Each row comes from the steps of one walk. Every step used is in the known rows, and no mark comes twice. Write the walk behind each row, first mark first.
Known rows:
dubiri -> kuroda -> fatol -> zuka -> rure: [  2.5 -24.0  29.7  -4.6 -15.6   3.4 -46.8  12.7  -9.2 -32.2 -22.6   4.2
   2.3  14.3  -4.7  33.6  39.6  18.5   8.3   2.1 -10.1 -11.7]
rure -> mido -> fesetes: [-21.3  24.5   8.5 -19.9  30.2   6.8   8.7  13.4 -39.8  -3.7  10.5 -12.9
   4.7 -12.9 -30.1 -16.4 -10.6  -6.3  36.2  19.9   6.2   1.5]
mava -> fesetes -> mido: [  1.9  -5.0  -7.0  -3.0  14.3 -16.1  50.5 -21.8  14.3 -14.1 -18.7 -14.5
  15.9   2.5  -7.2 -32.9 -33.4  11.4  23.5 -19.0  -2.2  13.9]
kuroda -> fatol: [-29.2  15.0   5.1   0.0 -29.3   5.7   7.7  -1.1   4.5   5.1 -16.1  13.2
   8.8   1.9   0.3 -12.6 -24.9  20.2   1.4  20.1  10.3  17.2]
fatol -> mido: [  2.9 -19.9   6.3  -7.9  14.4 -33.9 -11.1  -2.3  21.2  12.2 -15.8   6.6
  -9.5  20.5  -6.5 -33.7  -3.1  16.4  22.8  -2.9  17.6  27.7]
kuroda -> fatol -> mido: [ -4.3 -12.8   5.9   6.3 -29.0 -11.5 -20.4   3.1  26.3   4.4 -15.1  13.4
   9.5   6.8   2.9 -30.0 -12.7  13.8   5.3  19.8   9.4  27.6]
fesetes -> mava -> rure -> mido: [-13.7  28.3  12.7   6.8  28.6  -2.0  51.3  -0.6 -31.7 -25.8  29.5  27.6
 -24.0  17.3  -5.9   6.6  16.8  -8.5  -2.7  23.9 -12.7  46.2]
mava -> fesetes -> kuroda -> fatol -> mido: [ 17.3 -14.1 -31.0  10.6 -16.1 -15.9 -16.5  -5.5  27.9  -9.9 -13.5 -10.8
  19.5 -14.4  19.7 -18.0  -9.6   2.6  -1.3  -4.3 -27.9  -7.1]
mido -> fesetes -> kuroda -> fatol -> zuka -> rure: [ 23.3   5.7  11.8 -14.0 -14.3 -12.5 -61.7  29.3 -17.6 -29.8 -28.3  -3.1
  10.7 -18.4  -7.6  35.1  21.2  -7.0 -31.4 -17.8 -34.6 -38.5]
dubiri -> mido -> fesetes -> kuroda -> fatol -> zuka: [ 27.5  16.6  -5.0  28.7 -18.7  28.9 -36.7  -1.7   1.3  -3.1   7.7 -12.4
   3.6  17.8  14.4  -1.9   6.2   2.5 -39.1  14.6   1.1 -41.6]
fatol -> mido -> fesetes: [ 11.4  -9.1   4.1 -13.7  30.0 -21.8 -28.8  -7.9   3.4  14.3  -3.9 -16.5
  12.5   0.4 -20.3 -31.8  -3.9  -3.2  27.1  -7.6  13.4   7.5]
fatol -> zuka -> dubiri -> mido: [ -9.0 -12.3  29.9   2.4  11.8  -7.7  36.7 -10.5   8.4  -8.5  20.2   5.3
 -25.9  27.2  10.4   3.0  -6.6  -8.5  16.4  -7.8  37.2  13.5]
zuka -> dubiri -> kuroda -> fatol -> mido -> fesetes: [  2.4 -39.6 -15.5   6.1  -4.7  23.9 -15.0  -1.7   9.6  16.6  43.3 -11.4
  20.4 -18.6   6.0   7.6   7.2 -15.4  35.0   7.9  30.4  -4.6]
rure -> mido -> fesetes -> kuroda: [ -6.9  24.8 -14.4  -6.3  25.0   9.0   5.2  15.8 -48.5  10.7  12.5 -14.9
 -12.2 -19.4 -12.5 -16.9   7.7  -8.2  21.2  15.1 -14.8 -20.2]
zuka -> fesetes -> kuroda -> fatol: [ -4.6   1.2 -30.2   1.2 -36.4  11.5  13.8  -2.8  10.7  34.9 -24.5   8.0
   0.8 -19.5   2.2   9.7 -26.4   6.3 -29.3  -4.8 -13.6  -8.7]
mava -> fesetes: [-14.4   4.8   2.6 -22.9  28.6 -26.6  34.1 -27.3   9.2 -10.1 -12.9 -28.4
   9.6  -4.2   6.7 -14.5 -30.0  -0.7  27.9 -18.8 -14.6   5.8]
fesetes -> kuroda -> fatol: [-13.5  14.8 -15.9  21.1 -32.6  -2.4   0.8   4.6   5.1  14.7 -13.2  13.1
 -10.1  -4.1  13.4  -5.3  -6.3  20.9 -18.0  15.5  -9.2  -0.8]
zuka -> dubiri -> mido: [-15.5 -12.0   1.8   3.4  10.7  -4.9  58.6 -26.6  -3.1  12.4  30.6   2.6
 -14.9  29.6  12.8  -5.5 -32.9 -10.2  22.5   4.4  46.4  18.0]
fatol -> zuka: [-15.6  11.9  38.6 -13.1  16.2 -27.3  -2.5   2.3  11.7 -13.1 -22.8   5.6
 -17.7  12.0   3.7 -11.1  13.8  12.9  15.1 -20.5   0.1  21.1]
dubiri -> mido -> fesetes -> mava: [ 29.9  10.4 -29.4   9.4  32.3  18.7  17.4 -41.3  -7.7   0.1  24.1   0.2
  -3.2  31.6  14.9  -8.7 -20.1  -0.9 -28.5  18.1  26.6   8.7]
dubiri -> kuroda -> fatol: [-18.8  -5.9 -10.2  18.7 -19.5  26.7   2.7 -14.7   3.6  17.0  10.3  -1.7
   8.9   9.4  11.8  -6.6   2.2  21.9  18.7  30.5  12.5  -2.5]
mido -> fesetes -> kuroda -> fatol: [ -2.9  27.3 -29.7   9.1 -15.5  11.5 -11.7   2.8 -12.1  17.3  -3.2 -11.3
  13.4 -23.6   4.6  -9.7  -9.3   5.1 -22.0   4.4  -9.5 -24.4]
fatol -> mido -> fesetes -> mava -> rure: [ 31.9  -0.2  -1.8  -1.8  48.6 -27.7   2.5 -25.0   5.2  -4.4  28.8   2.9
   4.7  15.6  -9.1  -0.3  21.1 -24.7 -12.6 -15.2   0.8  30.0]
fesetes -> kuroda -> fatol -> zuka: [ -8.1  15.8  10.1  16.3 -33.8  -2.7 -21.7  24.3  14.8  -6.2 -21.6  13.0
 -14.5  -6.3  24.2  -1.9  22.3  18.2 -26.1  -3.5 -19.2  -3.6]
dubiri -> mido -> fesetes -> kuroda: [ 24.8  17.8 -29.1  13.7  22.9   5.7   3.1 -30.7 -16.6  25.8  18.3 -19.6
  -8.8  31.5   1.7 -26.3 -14.7  -3.1  -6.0   6.2  18.8 -37.3]
dubiri -> kuroda -> fatol -> mido: [  6.7 -30.0 -10.0  21.4 -17.0  10.8 -35.3  -4.4  20.1  13.6   5.8   4.7
   5.7  20.0   6.3 -16.0  13.6  28.0  30.5  25.1  17.6   8.3]

Which walk is each row?
[  7.1   9.1 -11.2  -6.4 -18.4  13.4 -38.7  41.3 -58.5 -26.5  -8.6   2.2
  18.3 -25.2 -31.1  16.4   1.5 -14.5  -4.5  25.6 -28.0 -33.7]
zuka -> rure -> mido -> fesetes -> kuroda -> fatol
[ -4.9 -25.5   9.2  -3.5 -25.8  26.8  -8.0  -0.2  26.5  16.8 -11.1  -4.2
   8.1  -4.7   8.5  25.1  12.5  11.8   2.5  -6.3  -0.5 -16.2]
dubiri -> kuroda -> fatol -> zuka -> fesetes
[  8.0  -9.8 -17.8  21.3 -30.6 -16.3 -34.8  14.2  20.0  15.7 -14.7  20.5
  -4.4   6.4  14.1 -25.1   6.4  15.7  -4.2  12.6  -3.9   8.1]
fesetes -> kuroda -> fatol -> mido
[-30.6 -19.2 -14.5  16.1 -16.3  24.7  33.8  -5.7   3.7  10.0  28.5   3.2
  -0.4 -10.2  18.5  14.6   2.6   2.0  32.3  19.1  23.1   7.7]
zuka -> dubiri -> kuroda -> fatol
[  7.7  22.0 -27.8  -3.9  41.9  -6.5  12.6 -19.6  -8.7   1.3   8.3   4.1
  -9.3  -8.2  11.1 -10.5  -1.2  -3.8 -19.5  -2.6   5.7  23.3]
mido -> fesetes -> mava
[  0.2  -5.3 -32.0  -9.5  10.7 -16.3  36.3 -15.2   4.7  45.6 -30.4  -3.5
 -20.4  -8.9  -0.8   3.5 -19.3  -2.3  -7.7 -18.4  -9.1 -10.0]
zuka -> fesetes -> kuroda
[  4.7  -3.0   2.3 -17.3   7.8 -24.2   9.7   6.9  17.6  18.9 -32.0  -1.1
 -29.2 -13.1   2.4  15.2  10.0   2.8 -14.1 -37.2 -23.2 -13.4]
fatol -> zuka -> fesetes -> kuroda
[  5.1  -7.5  51.4 -34.3  15.0 -47.1 -24.5  13.6 -10.4 -34.9 -43.4   7.1
 -13.7  16.9 -20.9  18.2  19.3   7.4   9.7 -33.9 -13.1   7.6]
fatol -> zuka -> rure
[ -8.2   4.6  -1.5   5.4 -11.1   3.5  -0.7  21.9   3.8  -9.4  15.2  -3.3
  -4.4 -37.6  15.2  24.0  13.7 -27.3 -19.8 -18.8  -8.8 -17.3]
mido -> fesetes -> kuroda -> fatol -> zuka -> dubiri
[  8.7  -8.0 -29.4 -11.3  21.1  -1.6  44.3 -22.2  20.5  19.9 -20.4  15.1
 -15.8 -11.4  14.3   8.5 -21.2  -0.9 -27.3 -14.9  -4.5  38.0]
zuka -> fesetes -> mava
[ -9.7   3.4  55.7 -31.5  17.6 -28.2 -23.8  44.3 -39.9 -50.7 -29.8  18.9
 -15.3   6.7 -34.8  17.1  22.4   3.4  34.0  -0.5 -23.0  11.7]
fatol -> zuka -> rure -> mido
[ 17.2  18.2 -35.2  28.0 -24.0  31.8 -13.7 -21.1 -10.5  16.6  16.2 -18.0
  12.5  19.9   3.7 -15.2 -19.3   3.2 -31.5  31.4  10.7 -40.3]
dubiri -> mido -> fesetes -> kuroda -> fatol
[  4.0  -5.3  -0.8  -2.1 -11.7   3.3 -40.0   6.8  15.7   6.8  -1.0  -5.7
  31.5  -9.5 -12.6 -28.6 -15.3   0.1   1.7  11.0  12.6   5.8]
kuroda -> fatol -> mido -> fesetes
[-12.6   5.9  28.2 -27.2  11.9 -19.8  -5.7  29.5 -44.1 -29.5 -24.6  11.3
  -4.2  13.9 -38.6   3.0  -0.7  -2.1  38.3  16.5  -9.7  15.5]
zuka -> rure -> mido
[-20.4 -26.7  19.9  -8.0  25.8  -5.2  26.8  -3.1   5.8   0.6  22.5   0.4
 -32.4  -4.1  20.6  18.1  35.0  -5.3  42.9 -17.5  17.5   7.2]
fatol -> zuka -> dubiri -> kuroda
[-24.7  11.3  35.7   3.0 -25.2   3.7 -17.0  15.3  13.4 -19.0 -20.2  11.1
  -1.2   1.7   7.8  -4.4   7.3  25.3  -7.9   2.4  -2.9  15.3]
kuroda -> fatol -> zuka
[ 17.7 -17.8 -23.8  13.0 -17.0  38.7  -2.0  -2.3  34.8   3.0  -2.6  16.5
 -10.3  -8.5  34.1  38.1  18.1  15.0 -33.8   4.6  -7.5  10.9]
dubiri -> kuroda -> fatol -> zuka -> fesetes -> mava
[ 18.8  -2.7  -8.5   6.6  22.7  -1.6  20.0 -10.3  -1.3   1.9  28.5 -15.5
 -21.1   0.2  18.9  12.0  10.4 -29.0  -3.3 -22.4  22.4 -27.7]
fatol -> zuka -> dubiri -> mido -> fesetes -> kuroda
[  3.7  18.2 -22.9  -7.0  27.4 -17.4   4.5  -7.7 -21.0  23.1  -1.1 -21.2
  -9.1 -10.2  -2.8 -18.9   0.8  -4.2  -1.5 -12.7  -3.3 -21.5]
mido -> fesetes -> kuroda
[ -9.1 -45.8 -11.6  14.6 -15.4  14.1   0.4  -1.7  24.2  17.6  30.4   8.4
   1.1   0.1  16.4   2.6  10.8   2.5  39.7  15.8  30.0  16.1]
zuka -> dubiri -> kuroda -> fatol -> mido
[  0.4  -7.3  -6.8  -5.8  33.7  11.6  44.0 -35.6 -15.8  11.7  37.4 -22.0
   2.5  13.4  -5.2  -2.1 -33.0 -27.0  14.4  -1.8  41.7  -3.3]
zuka -> dubiri -> mido -> fesetes
[  9.3  25.4  -4.3 -11.1  48.8 -11.8  36.4 -36.0 -12.0  -6.1  31.3  -2.3
   3.0   6.1  -9.4  12.5   6.3 -19.8 -25.8 -10.6  -8.2  23.0]
mido -> fesetes -> mava -> rure
[  3.4  23.2   1.3   8.9 -17.3   5.3 -36.8  18.4   1.3  -7.6  -4.9  -6.4
   2.6 -20.4  13.5   4.6  12.1  -0.3 -32.3 -11.8 -21.9 -27.1]
mido -> fesetes -> kuroda -> fatol -> zuka
[ -4.3   3.9 -23.9  -2.4  26.7 -28.5  29.8 -22.2   1.9   0.2 -13.6 -27.4
  -4.9 -11.5  21.0  -9.1 -10.2  -2.7  11.7 -24.4 -25.8 -12.8]
mava -> fesetes -> kuroda
[ -3.6   5.7  50.1 -22.5  -8.4  11.1 -58.0  53.7 -43.0 -61.4 -14.2  -1.3
  30.1 -18.5 -39.3  27.6   7.4 -13.5   3.1  10.2 -24.2 -12.7]
kuroda -> fatol -> zuka -> rure -> mido -> fesetes
[ 14.7 -35.4  -2.9  15.7 -35.1  42.9   7.9   3.5  32.0   6.0 -13.6   9.6
  17.3   4.4  -2.8  13.9   6.2  24.3  -1.7  -7.5   5.1 -11.9]
dubiri -> kuroda -> fatol -> zuka -> fesetes -> mido
[ -4.4  -5.8  47.8 -19.5 -27.2 -20.1 -40.4  23.5  -5.2 -46.6 -40.9  16.5
   7.1   6.4 -14.6  24.6   4.8   9.6 -11.0 -13.7 -18.7   2.3]
kuroda -> fatol -> zuka -> rure
[-16.0  -5.2  25.9 -18.5 -34.0   8.3  -3.3  11.9  29.9   1.6 -33.3   6.3
  10.3 -13.6  -2.0  21.8 -19.5  11.9 -18.6 -20.0 -15.7   7.1]
kuroda -> fatol -> zuka -> fesetes
[-23.1  28.1  27.1 -21.8  34.0   1.7  25.9  -0.4 -48.3  -7.9  35.6 -16.0
  12.9   4.7 -46.0  -6.1  -4.2 -26.9  29.8   8.7  -8.3   0.5]
mava -> rure -> mido -> fesetes
[ 28.0   1.1 -10.5  13.2   2.4  -0.9 -13.3 -15.6  14.2 -12.8  32.3   8.6
  24.2   6.9  -1.2   2.8   5.1 -16.3 -41.0   6.4  -3.9  25.4]
kuroda -> fatol -> mido -> fesetes -> mava -> rure
[ 31.0 -12.0 -26.3  -3.2  28.8 -28.8 -30.7  -1.2  -0.2  29.7   0.5 -14.4
  -5.8  -3.2  -3.9 -30.9   8.2  -7.9   9.5 -14.6  -0.9 -16.3]
fatol -> mido -> fesetes -> kuroda
[ 10.5  -4.9 -40.9  30.5 -17.5  32.8  24.6 -10.7  -8.6  18.2  37.3 -14.2
   8.2   0.9  12.1   8.5 -24.6 -20.0 -18.2  17.0  28.2 -23.5]
zuka -> dubiri -> mido -> fesetes -> kuroda -> fatol
[  3.9 -17.8  13.8   3.9 -45.1  22.6  10.0  15.4  37.3  -1.5 -34.3  20.3
  14.7  -4.3 -14.6  -1.2 -16.2  19.6 -23.6 -16.2  -1.0  10.0]
kuroda -> fatol -> zuka -> fesetes -> mido
[-15.1  34.6  -0.1  12.8  -8.6  22.5   6.2  13.6 -44.5  -4.5  33.0  -7.5
  15.6  -9.1 -33.5  11.9   2.0 -23.2  -8.8  26.2 -25.9 -22.1]
mava -> rure -> mido -> fesetes -> kuroda -> fatol
[  0.6  -6.5   0.5  32.1 -35.1  14.4  14.5   4.7  10.7  -9.5  20.6  19.1
 -22.3  15.2  34.2  12.1   2.7  -6.8 -18.4   5.3  13.2  -4.8]
fesetes -> kuroda -> fatol -> zuka -> dubiri -> mido
[-32.5  -9.9  38.5 -16.5  17.9 -29.3  34.5   4.7   8.8  -7.9  -1.5  14.8
 -21.8  -4.7  13.1  12.3  10.7  -6.9  22.3 -31.5  13.7  31.0]
fatol -> zuka -> dubiri
